Known rows, with every step that occurs:
d-t-r-z: [-0.06 -1.09 -0.47 -1.43 -0.13 -3.32 -0.52 -3.48  2.63  0.50 -1.05 -1.11
 -4.78  0.96 -0.49 -1.80  2.87 -0.12  2.29 -0.78  1.88]
d-y: [-1.48 -0.88 -1.45 -0.98  0.02  1.53 -0.28  0.80  0.83 -0.29 -0.91 -0.77
  0.31 -0.16  0.67 -0.57  0.25  1.19  2.44 -0.74 -0.59]
y-r-t-d-v: [-0.55  2.14 -0.34 -3.84 -1.09 -1.21 -0.30 -1.67 -3.93  3.15 -1.88  6.33
 -0.30 -3.75 -0.09 -4.54  0.88  0.94 -2.92  2.21  1.76]
t-r-y-d-v: [ 0.54 -0.97 -0.16 -1.06  2.35 -0.29  2.33 -4.49 -2.26  3.29 -0.02  1.00
 -3.82  0.01  1.07 -2.83 -0.94 -1.67 -1.88  2.02 -1.45]
v-d-t-r: [ 0.30 -1.16 -0.82 -0.60  0.56 -0.55  0.83 -6.17  0.27  0.90 -3.19 -1.68
 -1.18  0.28  2.61 -3.58 -0.03 -1.66  0.85  4.13  2.85]
t-d-v: [-1.84  0.35  0.96 -3.22 -1.04  0.99 -0.28 -1.78 -1.04  1.55  1.02  2.01
 -0.18  1.11  2.09 -3.91 -3.46 -2.05  1.33  0.75  2.05]
d-y-r: [-0.23 -2.07 -3.61 -2.53  0.03 -0.66  0.28  0.70 -1.60  1.03 -2.84  2.13
 -0.07 -2.06 -0.09 -1.30  2.30  3.67  1.03  0.07 -1.80]
d-y-r-t: [-0.16  0.79 -2.89 -1.63  0.01 -0.50 -0.37  0.76 -1.76  1.18 -3.75  3.48
  0.12 -4.82 -1.97 -1.30  4.46  4.47 -1.92  0.40 -0.93]
v-d-t: [ 0.10 -1.83 -1.30  0.37  2.37  0.02  0.42 -4.24 -0.63  0.52 -3.28  0.41
  1.69 -0.64  1.15 -2.30 -1.38 -1.37  0.48  3.88  3.48]
t-d: [-1.15  1.77  0.81 -0.54 -0.58  1.32  0.14 -0.33  0.86 -1.02  2.77  1.13
 -0.25 -0.55  0.33 -2.98 -2.34 -0.99  0.15 -0.42  1.78]
t-r-y-d: [ 1.31  0.41 -0.09  1.89  2.69  0.19  2.89 -3.26 -0.34  0.57  1.82  0.00
 -3.95 -1.63 -0.85 -2.00  0.18 -0.50 -2.95  0.88 -1.86]
z-r: [ 1.48 -0.82 -0.25 -0.29 -0.87 -0.15  1.94  0.51 -0.08 -0.82 -0.08 -0.36
  0.00 -0.49  0.13  0.18  1.88  1.19 -0.61 -0.18 -2.99]
y-d-t-r-z: [ 0.25 -0.92 -0.66 -1.22  2.51 -1.94 -0.48 -3.90  0.73  2.44 -0.07  1.39
 -4.96 -1.86 -1.74 -2.02  1.44 -0.40  0.58 -0.07  1.50]
y-d-t: [ 0.57 -1.49 -1.07  0.06  3.30  0.58 -0.93 -2.14 -1.80  2.20 -0.45  3.97
  0.07 -2.45 -1.93 -0.90 -0.76 -0.85 -0.90  1.65  0.94]
v-r-y-d-t: [ 2.07 -0.40 -2.45  2.30  3.62  0.05  3.86 -3.99 -1.60  2.18  1.17  1.36
 -0.83 -1.81 -1.34 -3.36  1.03  0.71 -0.80  2.41 -1.44]
v-r: [ 0.94  1.50 -1.34  0.41 -1.29 -0.05  2.46 -0.99 -0.51  1.94  0.87 -2.19
 -0.37  0.77  1.67 -2.43  1.88  1.28  1.73  0.84 -1.52]
t-r-y: [ 0.97  0.48  0.52  1.18  0.02 -1.27  2.57 -2.97  1.60 -1.08  0.75 -2.54
 -3.62  1.05  0.25 -1.67  1.19  0.12 -1.20  0.24 -1.49]
r-t-d: [-1.28  5.02  1.54 -0.01 -0.76  1.42 -0.81 -0.35  0.90 -0.57  1.91  2.42
 -0.11 -3.54 -1.44 -2.93 -0.22 -0.35 -2.58 -0.06  2.76]
v-d-t-r-y: [ 0.91 -1.60 -0.85  1.49  2.29 -0.96  3.05 -7.20  0.70 -0.58 -2.58 -2.25
 -2.04  0.44  1.40 -4.09  0.09 -1.32 -0.85  4.10  2.33]

Rows:
[ 2.33  0.98 -2.02  2.97  2.89  0.96  4.73 -2.05 -1.76  2.03  2.73 -0.19
 -1.54 -1.95 -0.45 -2.99  0.27  1.27 -1.74  1.33 -2.60] -> v-r-y-d
[-1.42 -1.42 -1.97 -0.16  1.72  2.17  1.25 -1.85  0.19 -0.08 -2.82 -1.66
  1.43 -1.13  2.32 -2.35 -1.55  0.42  1.76  2.36  1.81] -> v-d-y
[ 0.12  0.16 -3.45 -0.82  1.38  0.24  1.14 -1.63 -2.29  1.37 -5.57  2.38
  1.34 -5.88  0.08 -3.20  2.52  3.34 -2.49  3.23  1.18] -> v-d-y-r-t
[-0.55 -1.42 -0.33 -1.97  1.98  0.72 -0.11 -1.67 -3.85  4.39 -1.01  3.43
 -0.11 -1.23  0.72 -1.18 -2.47 -1.61 -0.73  1.97  0.19] -> y-d-v
[ 2.20 -1.25 -0.21  1.76  0.92 -0.89  3.88 -0.47  0.50 -2.29  0.53 -0.57
 -1.04 -0.43 -0.84 -0.34  1.63  1.38 -2.29 -0.01 -3.46] -> z-r-y
[ 2.89 -2.65 -1.57  1.67  3.94  0.03  3.17 -2.77 -1.35 -0.14 -0.11  3.06
 -0.74 -3.00 -2.52 -0.88  0.89  0.50 -3.00  1.42 -2.65] -> z-r-y-d-t
[-1.29  2.95 -0.12 -1.04 -1.57  2.67  0.81  0.51  1.63 -1.49  0.63  1.56
 -0.02 -4.17 -0.42 -3.59  2.05  2.22 -0.94 -0.76 -0.69] -> z-r-t-d-y
[-2.53  0.84 -0.70 -1.43 -0.38  2.88 -0.17  0.21  1.78 -0.99  1.93  0.32
 -0.25 -0.68  0.88 -3.79 -1.97  0.29  2.48 -1.16  1.45] -> t-d-y
[ 0.28  3.56 -0.64 -1.35 -0.63 -0.53 -0.02 -0.26 -1.69  0.62  0.04  5.19
 -0.33 -5.03 -2.28 -3.76  1.68  2.17 -4.01  0.68  1.47] -> y-r-t-d
[-1.74  3.25  1.69 -2.52 -1.25  0.59 -0.89 -1.61 -1.17  2.15  0.03  3.56
 -0.03 -1.78  0.48 -3.84 -1.30 -1.46 -1.31  0.96  3.01] -> r-t-d-v
[-1.16  1.95 -0.23 -2.47 -2.36  0.95  1.84 -2.33 -1.67  3.50  2.08  0.01
 -0.47  1.90  4.00 -6.30 -1.26 -0.92  3.12  1.70  0.68] -> t-d-v-r
[ 1.49 -0.44 -0.57  2.39  4.42  0.84  2.43 -1.11 -1.19  0.32  1.69  2.07
 -1.16 -2.81 -2.38 -0.54 -1.73 -0.06 -3.40  0.76 -1.12] -> r-y-d
[-0.12 -1.28 -0.92 -0.68  1.15 -2.56  0.78 -5.98  2.10  0.72 -3.19 -2.54
 -3.68 -0.18  1.19 -3.54  0.89 -1.08  1.73  2.23  3.83] -> v-d-t-r-z
[-0.16  0.65  0.31 -1.06 -0.78 -2.52  0.37 -1.88  2.92  0.30  0.17 -2.75
 -5.39  0.49 -0.04 -1.53  2.42  0.21  1.32 -1.90  0.30] -> t-r-z
[ 1.18 -1.51 -2.19 -1.43  0.86 -3.88  0.39  0.34 -0.66  1.03 -1.80  2.18
 -3.01 -2.18 -2.34 -0.69  2.85  2.77 -0.47 -1.23 -0.21] -> y-r-z
[ 0.47 -0.64 -0.71 -0.85  1.57 -0.03 -0.42 -4.19 -1.01  2.55 -0.19  1.95
 -2.83 -1.34 -0.36 -2.07  0.70 -1.07 -0.54  1.80  0.51] -> y-d-t-r
[ 2.62 -1.18 -0.70  2.10  3.42  0.61  4.30 -0.71 -1.03 -0.46  1.36  1.52
 -1.21 -3.14 -1.95 -0.28  0.36  0.96 -4.12  0.50 -3.93] -> z-r-y-d
[-0.05 -0.67 -0.44 -1.29 -1.07 -1.42 -0.76 -3.88  0.62  0.88 -1.41 -0.38
 -2.33  1.22  0.66 -1.79  1.99 -0.57  1.32  1.09  0.56] -> d-t-r
